What can hang from each mark:
lili: kagof
potelal: besi kagof raregar roru
kagof: potelal
ramerog: nesunef
nesunef: ramerog roru
nafi: liga
raregar: potelal
liga: kagof
roru: nesunef potelal

Every row comes from one small tree of marks. The marks that hang from a mark follow it in brackets, in alphabetical order. Every link used is in the known rows. Which tree was each row made from?
Known rows:
roru[nesunef potelal]: [-1.59  0.72 -1.21  1.02 -0.07 -2.84  2.22  1.52  0.35  0.54 -1.96 -0.67
  3.72  0.68 -1.97  0.77 -4.01 -0.80 -0.36 -3.97  0.22  2.36  1.70]
lili[kagof[potelal[raregar roru]]]: [ 2.49 -0.44  1.06  1.26 -1.75  1.64  0.52 -3.03 -2.79  1.00  0.40  4.06
 -2.48 -1.15  3.06  4.60  5.12  1.13  0.35  1.96  3.13 -0.47 -0.11]
kagof[potelal[besi raregar roru[nesunef]]]: [ 2.09  1.99  1.05  0.18 -3.70  1.37 -2.48  0.68 -2.25 -2.41  1.76  1.33
  1.70  2.43 -0.45  4.22  1.75 -3.91  1.83  3.90 -1.30 -1.72 -1.59]
ramerog[nesunef]: [ 0.43 -0.19  1.32 -1.73  2.38  1.55  4.65  3.35 -0.54  0.02 -2.70 -4.09
  0.85  0.53  0.39 -1.43 -1.23  4.35 -0.29 -4.28  1.18  0.39 -0.69]
roru[potelal[kagof raregar]]: [-4.54  1.55  0.46  0.32  5.84 -1.12  2.19  0.72  0.42  1.64 -0.01  3.58
 -2.27 -1.21 -0.70  2.24  3.49  2.46 -1.31 -2.87 -0.92  3.02  4.04]
nesunef[ramerog roru]: [ 2.33 -0.93 -0.62  0.63  1.01  0.26 -0.22 -0.30  3.25  2.05 -0.58 -4.60
  1.55 -0.31 -1.24 -3.79 -4.92  3.65  0.36 -0.84  1.17  2.03  0.62]
potelal[kagof roru[nesunef[ramerog]]]: [ 1.99 -0.53 -0.98  1.19 -1.91  2.13 -0.37 -0.09  2.73  0.43  2.46 -2.32
 -0.51  2.11 -0.02  0.29 -3.09 -2.12  1.55  0.16 -2.50 -3.84 -1.36]
ramerog[nesunef[roru]]: [ 0.51 -0.16  1.92 -0.56  1.15  2.41  3.04  3.66  0.40 -0.88 -2.63 -4.90
  2.42  1.20 -0.68 -3.62 -2.10  6.07 -0.88 -2.12  0.27  1.03  0.60]
liga[kagof[potelal]]: [-1.65 -3.06  0.47 -2.35  1.26  0.19  1.47 -2.10 -1.19  0.51 -1.82  2.70
 -0.92 -0.90  2.09 -0.85  0.51  2.15 -1.48  0.05  3.93 -0.83 -0.70]
nafi[liga[kagof[potelal[roru[nesunef]]]]]: [ 1.43 -2.26 -1.26  0.14 -4.18  0.51  0.15  0.24 -0.12  0.41  1.79  2.57
  0.75  0.13  1.54 -2.08 -0.47 -3.86 -1.36  4.79  2.46 -2.10 -3.69]
nafi[liga[kagof[potelal]]]: [-1.08 -2.98 -1.46 -1.28  1.82 -2.00  2.02 -0.57  0.36  2.17 -0.81  2.71
 -1.68 -2.00  1.67 -4.51  0.43 -0.20 -2.62  1.37  4.63  0.75 -1.86]
ramerog[nesunef[roru[potelal[besi]]]]: [-1.15  1.50  0.17 -0.74  1.33 -1.07  0.49  3.90 -2.56 -1.12 -4.25 -4.92
  3.37 -1.22 -2.18 -3.91 -6.61  3.59 -2.03 -4.14 -1.74  1.76  2.67]
lili[kagof[potelal]]: [ 0.14 -2.51 -0.99  0.80  0.00 -2.02  2.77 -2.88 -1.63  1.02 -3.38  1.68
 -1.90 -0.74  2.00  0.84  0.82  1.24 -0.62 -3.72  3.81 -0.77  0.44]
liga[kagof]: [-3.16 -2.66  0.70 -2.41  1.76 -0.74  1.54 -1.35  0.41  0.62 -1.87 -0.79
 -0.27 -1.55  1.38 -3.16  1.43  3.88 -1.18 -2.42  3.25  1.32 -0.66]
nesunef[ramerog]: [ 2.29 -1.02 -1.52 -0.75  2.25 -0.63  1.23 -0.34  2.12  2.70 -0.67 -3.88
  0.12 -0.64 -0.09 -1.83 -4.20  1.80  0.69 -3.27  2.09  1.53 -0.69]
raregar[potelal[kagof roru]]: [ 0.65 -0.70  1.56  0.57  1.77  2.90  2.35 -0.98  3.03 -0.86  1.25  3.00
 -4.15 -0.36  1.33  0.49  5.51  0.95 -0.22  0.30 -0.92 -0.77  0.25]
nesunef[roru[potelal[raregar]]]: [-1.77  2.05  1.01  1.00  3.06 -0.63  0.50  1.06  0.50  1.31 -0.54  1.18
  2.00 -1.35 -1.72  0.34  0.70  4.22 -1.16  0.23  0.79  6.02  4.04]
nafi[liga[kagof]]: [-2.87 -2.78 -1.28 -1.41  2.49 -2.90  1.96  0.64  2.12  2.17 -0.81 -0.72
 -1.08 -2.63  0.83 -6.69  1.57  1.40 -2.46 -0.99  4.08  2.78 -1.84]
raregar[potelal[besi kagof roru[nesunef]]]: [-0.13  0.85  0.65  1.39 -1.80  0.18 -0.71  0.41  1.98 -3.71  1.61  0.67
 -0.45  2.40 -0.36  0.36  3.09 -3.21  1.45  0.04 -4.27 -2.18 -0.71]
kagof[potelal[raregar roru]]: [ 2.72  0.66  2.38 -0.81 -0.01  3.84  0.50 -0.76 -1.12  0.42  1.54  3.75
 -2.08 -0.17  1.17  4.69  3.90  0.05  0.36  4.29  2.10 -0.12 -0.66]
lili[kagof[potelal[roru]]]: [ 2.42 -2.63 -0.39  0.67 -2.95  1.07  1.23 -3.66 -2.46  0.76 -2.21  1.84
 -2.96 -1.87  2.85  1.82  1.16 -0.12 -0.57 -0.50  3.24 -2.94 -0.87]
liga[kagof[potelal[raregar]]]: [-1.68 -0.89  1.75 -1.97  2.28  0.77  0.54 -1.79 -1.67  0.85  0.62  4.61
 -0.22 -0.36  2.33  1.97  4.48  3.56 -0.65  2.38  3.63  1.40 -0.06]
potelal[besi kagof raregar roru[nesunef]]: [-2.25  1.90  1.51  0.80 -1.26  0.50 -2.11  1.28  0.62 -2.86  2.33 -0.56
 -0.82  2.66 -0.86  1.86  5.07 -2.36  1.53  1.55 -4.53 -1.68 -0.38]
nesunef[ramerog roru[potelal[kagof]]]: [-1.06 -0.25 -2.08  1.43  3.64 -0.84  0.07 -0.26  2.31  2.64 -0.75 -0.65
 -0.78 -1.54 -1.66 -2.94 -6.19  2.49 -1.35 -2.41 -1.84  0.98  3.87]

Write each row's tree:
[-2.69  1.01  1.87 -0.76  1.62  0.94 -1.83  0.09  0.35 -1.67  1.07 -0.01
 -4.43 -0.78  0.03  0.62  6.34 -0.07  0.13  0.90 -2.87 -0.84  0.26] => potelal[besi kagof raregar roru]
[-5.51  2.15  0.75  0.99  4.16 -2.13 -1.81  1.13  0.29 -0.82 -0.81  0.92
 -0.93 -1.16 -2.48 -1.35  1.78  2.27 -1.53 -1.39 -3.46  3.10  4.97] => nesunef[roru[potelal[besi kagof raregar]]]
[ 1.64 -0.02 -2.14  1.01  1.73 -1.10 -0.34 -0.15  1.28  3.10 -1.46 -2.57
  2.70 -2.27 -1.90 -2.77 -8.29  2.66 -0.87 -1.78  0.62  3.18  2.96] => nesunef[ramerog roru[potelal]]
[ 6.52  1.54 -0.02  1.15 -3.41  3.33 -1.52 -0.26 -0.56  1.24  4.36  1.54
  2.65  2.87  0.71  5.48 -1.88 -2.49  3.03  5.28  0.11 -1.53 -1.82] => kagof[potelal[raregar roru[nesunef[ramerog]]]]
[-0.54  1.19  0.88 -1.18  2.44 -1.17 -0.30 -0.10 -1.97 -0.80 -0.75  1.10
 -0.81  0.38 -0.42  1.90  2.82 -0.22  0.61  0.38  0.84  1.23  0.27] => kagof[potelal[besi raregar]]
[ 2.89 -1.62 -0.72  2.18 -5.89  0.42  0.88 -2.26 -2.14 -0.61 -0.82  1.46
  0.66  1.52  1.75  2.94  0.02 -2.26  0.51  0.11  1.72 -3.52 -1.31] => lili[kagof[potelal[roru[nesunef]]]]
[ 1.72  1.18  1.49 -1.40 -0.76  1.78 -2.18 -0.67 -2.46 -1.06  0.60  1.69
 -1.71 -0.66  0.50  2.85  2.63 -1.61  0.49  3.63  0.21 -0.82 -0.94] => kagof[potelal[besi raregar roru]]
[ 3.87  2.46 -0.40  0.56 -3.25  0.39 -3.95  0.74 -0.07 -0.23  3.29 -3.92
  3.44  1.57 -0.87  1.64 -1.75 -2.72  3.51  2.24 -2.21  0.06 -1.97] => potelal[besi raregar roru[nesunef[ramerog]]]
[-1.16 -0.92 -0.06 -0.86  2.90 -1.35  1.17  0.06 -0.08  2.37  1.79  4.57
 -1.06 -1.38  2.06 -1.44  4.84  0.84 -1.62  3.42  4.56  2.92 -1.18] => nafi[liga[kagof[potelal[raregar]]]]
[ 0.98 -0.08 -1.57  0.67 -2.46  0.00 -2.66  0.01  1.59 -1.19  1.59 -4.41
 -0.42  1.69 -1.01 -1.26 -3.87 -3.91  1.81 -0.52 -4.65 -4.47 -1.60] => potelal[besi kagof roru[nesunef[ramerog]]]
[-5.31  2.98 -0.45  1.35  2.34 -4.08 -0.59  2.02 -0.52 -1.62  0.47  1.16
  1.53  1.58 -2.35  1.92  1.53 -1.55  0.24 -3.17 -4.02  1.50  3.16] => roru[nesunef potelal[besi kagof raregar]]
[ 2.07  0.05 -0.16 -0.23 -4.85  0.47 -1.51 -0.15 -1.80 -2.57 -0.65 -0.86
  1.31  2.06 -0.78  1.64 -2.60 -4.99  0.87  1.89 -1.25 -3.84 -2.30] => kagof[potelal[besi roru[nesunef]]]
[ 4.72 -0.14 -1.21  0.69 -3.79  1.61 -0.66  0.23  1.62  0.99  1.97 -4.08
  2.55  1.58 -0.45  0.47 -5.03 -2.01  2.43  0.93 -0.01 -1.38 -2.35] => potelal[roru[nesunef[ramerog]]]
[-0.56 -2.33  0.39 -3.14 -2.62  1.12 -2.73 -2.73 -3.19 -1.38 -1.32  1.13
 -1.88 -2.31  2.14 -1.21 -0.40 -1.07 -1.49  2.34  1.47 -3.55 -2.20] => liga[kagof[potelal[besi roru]]]
[-2.73 -0.94  0.64 -1.13  0.54  0.52 -0.87 -0.38  0.91 -1.87 -1.42 -2.17
 -4.98 -1.16 -0.46 -2.30  1.78 -1.38 -0.87 -1.25 -2.66 -3.25 -0.56] => potelal[besi kagof roru]
[ 1.65  0.13  0.47  0.59 -2.23 -0.38 -2.13 -2.90 -4.02 -0.55 -0.52  2.03
 -2.12 -1.50  2.30  3.01  4.32 -0.72  0.50  1.12  1.37 -1.37 -0.23] => lili[kagof[potelal[besi raregar roru]]]
[ 1.28  1.62  1.95  0.92 -2.93  2.15  0.34  1.30  0.85 -0.70  2.53 -0.28
  2.42  2.25 -0.05  3.65  3.62 -0.47  1.95  2.70  0.01  1.37 -1.12] => potelal[raregar roru[nesunef]]
[-1.49 -0.74  0.72  0.82 -2.09  2.12  1.29  0.60  2.50 -1.75  0.70 -0.60
 -1.65  2.60 -0.36  0.62  1.71 -1.53  0.38 -0.20 -2.45 -2.93 -0.72] => potelal[kagof roru[nesunef]]
[ 0.90 -1.01  0.52 -1.07 -0.06  1.79 -0.51 -0.58 -0.82  2.00  3.02  5.31
 -2.15 -2.53  2.77 -0.65  4.98 -0.54 -1.49  6.63  4.05  0.76 -2.40] => nafi[liga[kagof[potelal[raregar roru]]]]
[-5.43  0.16 -0.67  0.61  3.12 -2.77 -1.00  0.66  0.89 -1.18 -3.34 -1.08
 -1.56 -1.52 -2.79 -4.25 -2.45  1.18 -2.57 -3.60 -3.39  0.82  4.16] => nesunef[roru[potelal[besi kagof]]]
[-2.53  1.41 -1.99  0.26 -0.48 -4.72 -0.14  1.68 -0.97 -1.00 -2.78 -2.70
  3.95  0.34 -2.82 -0.82 -4.89 -2.32 -0.17 -4.75 -1.43  1.84  1.37] => roru[nesunef potelal[besi]]
[-0.31  2.98  1.92  0.34  2.86  1.63  2.34  4.20 -1.81  0.59 -0.87 -0.73
  3.84 -0.28 -0.98  0.37 -1.00  6.62 -1.13 -1.15 -0.13  4.60  3.53] => ramerog[nesunef[roru[potelal[raregar]]]]
[ 3.70  0.50  0.86  1.69 -3.02  2.06  1.60  0.54  2.23 -1.48  1.93  0.96
  2.60  1.96  0.36  2.09  2.40 -1.06  1.82  1.29  0.07  0.76 -1.50] => raregar[potelal[roru[nesunef]]]
[ 1.89  0.95 -3.27  1.08 -0.22 -2.43  0.76  0.82  0.61  2.63 -0.19 -2.33
  4.60  0.36 -1.76  0.33 -8.73 -1.28  0.98 -3.55 -0.08  1.86  1.09] => roru[nesunef[ramerog] potelal]
[ 6.24 -0.38 -1.51  0.81 -4.42  2.68 -0.71 -0.96 -0.12  1.03  1.97 -0.65
  1.77  2.25  0.08  2.66 -6.26 -3.76  1.89  2.98  0.33 -3.68 -2.50] => kagof[potelal[roru[nesunef[ramerog]]]]
[ 0.55 -3.18  1.07 -2.48 -1.95  3.17 -0.26 -2.70 -1.84  0.26 -0.50  3.10
 -1.95 -1.92  2.99  0.37  0.51  0.74 -1.42  3.35  3.18 -2.68 -1.92] => liga[kagof[potelal[roru]]]
[-2.03 -2.44 -2.01 -2.10  1.22 -4.05 -0.48 -0.28 -0.96  0.39 -1.64  0.74
 -1.62 -2.28  0.87 -6.03 -0.50 -2.12 -2.54  0.32  2.74 -0.02 -2.09] => nafi[liga[kagof[potelal[besi]]]]
[-2.73 -0.02  0.51 -0.05  4.20 -2.23  1.32 -0.34  2.51 -1.92 -0.94  0.40
 -2.93  0.21 -0.30 -1.94  4.25  0.60  0.04 -3.83 -2.17  0.56  1.10] => raregar[potelal[besi kagof]]
[-1.83  1.12 -3.44  1.04  1.18 -4.39 -1.53  0.87  0.50  0.40 -0.34 -2.81
  1.88  0.84 -2.58 -1.28 -7.53 -3.02  0.55 -4.81 -4.27 -1.09  1.85] => roru[nesunef[ramerog] potelal[besi kagof]]
[-2.58 -0.34  1.22 -2.48  1.66 -1.31 -1.74 -1.62 -2.99 -0.76 -0.25  2.81
 -0.07 -0.53  1.49  0.47  3.75  1.41 -0.21  1.37  1.53  0.88 -0.44] => liga[kagof[potelal[besi raregar]]]
[-4.38  2.45  0.13  1.94  2.90 -1.93  1.91  1.74  0.77  0.29  1.27  3.10
  1.08  1.80 -1.52  3.50  2.05  0.36 -0.02 -2.32 -2.39  2.11  3.39] => roru[nesunef potelal[kagof raregar]]
[ 3.87  0.24 -1.81  0.16 -4.43 -0.32 -3.29  0.22  0.47 -0.48  0.89 -5.96
  2.81  1.11 -1.16 -1.31 -6.13 -3.78  2.31 -0.13 -2.09 -1.97 -2.74] => potelal[besi roru[nesunef[ramerog]]]
[-2.72  0.54 -0.95  0.15  1.29 -3.26 -1.43  0.71 -0.16 -0.35 -3.97 -3.01
  1.61 -2.51 -2.99 -4.18 -4.50  1.32 -1.89 -2.81 -0.80  3.00  3.13] => nesunef[roru[potelal[besi]]]
[ 2.37  0.13  0.73 -0.59 -0.64  0.53 -0.45 -0.41  0.74 -1.50 -0.28 -0.69
 -0.78 -1.55  0.44 -0.97  2.39 -0.92  0.67  0.31 -0.12  0.90 -1.12] => raregar[potelal[besi roru]]
[ 2.02  1.50  0.43  1.68 -0.81  2.82 -1.01  0.47  2.29  0.67  4.99 -0.32
  0.04  2.62  0.19  3.11  1.36 -1.09  2.53  2.24 -3.03 -1.47 -0.73] => potelal[kagof raregar roru[nesunef[ramerog]]]
[-1.81  0.42  2.43  0.06  2.04  3.16  0.81  0.00  1.61 -0.02  2.03  2.02
 -4.49 -0.26  0.83  2.26  7.41  1.83  0.07  1.91 -1.15 -0.33  0.72] => potelal[kagof raregar roru]
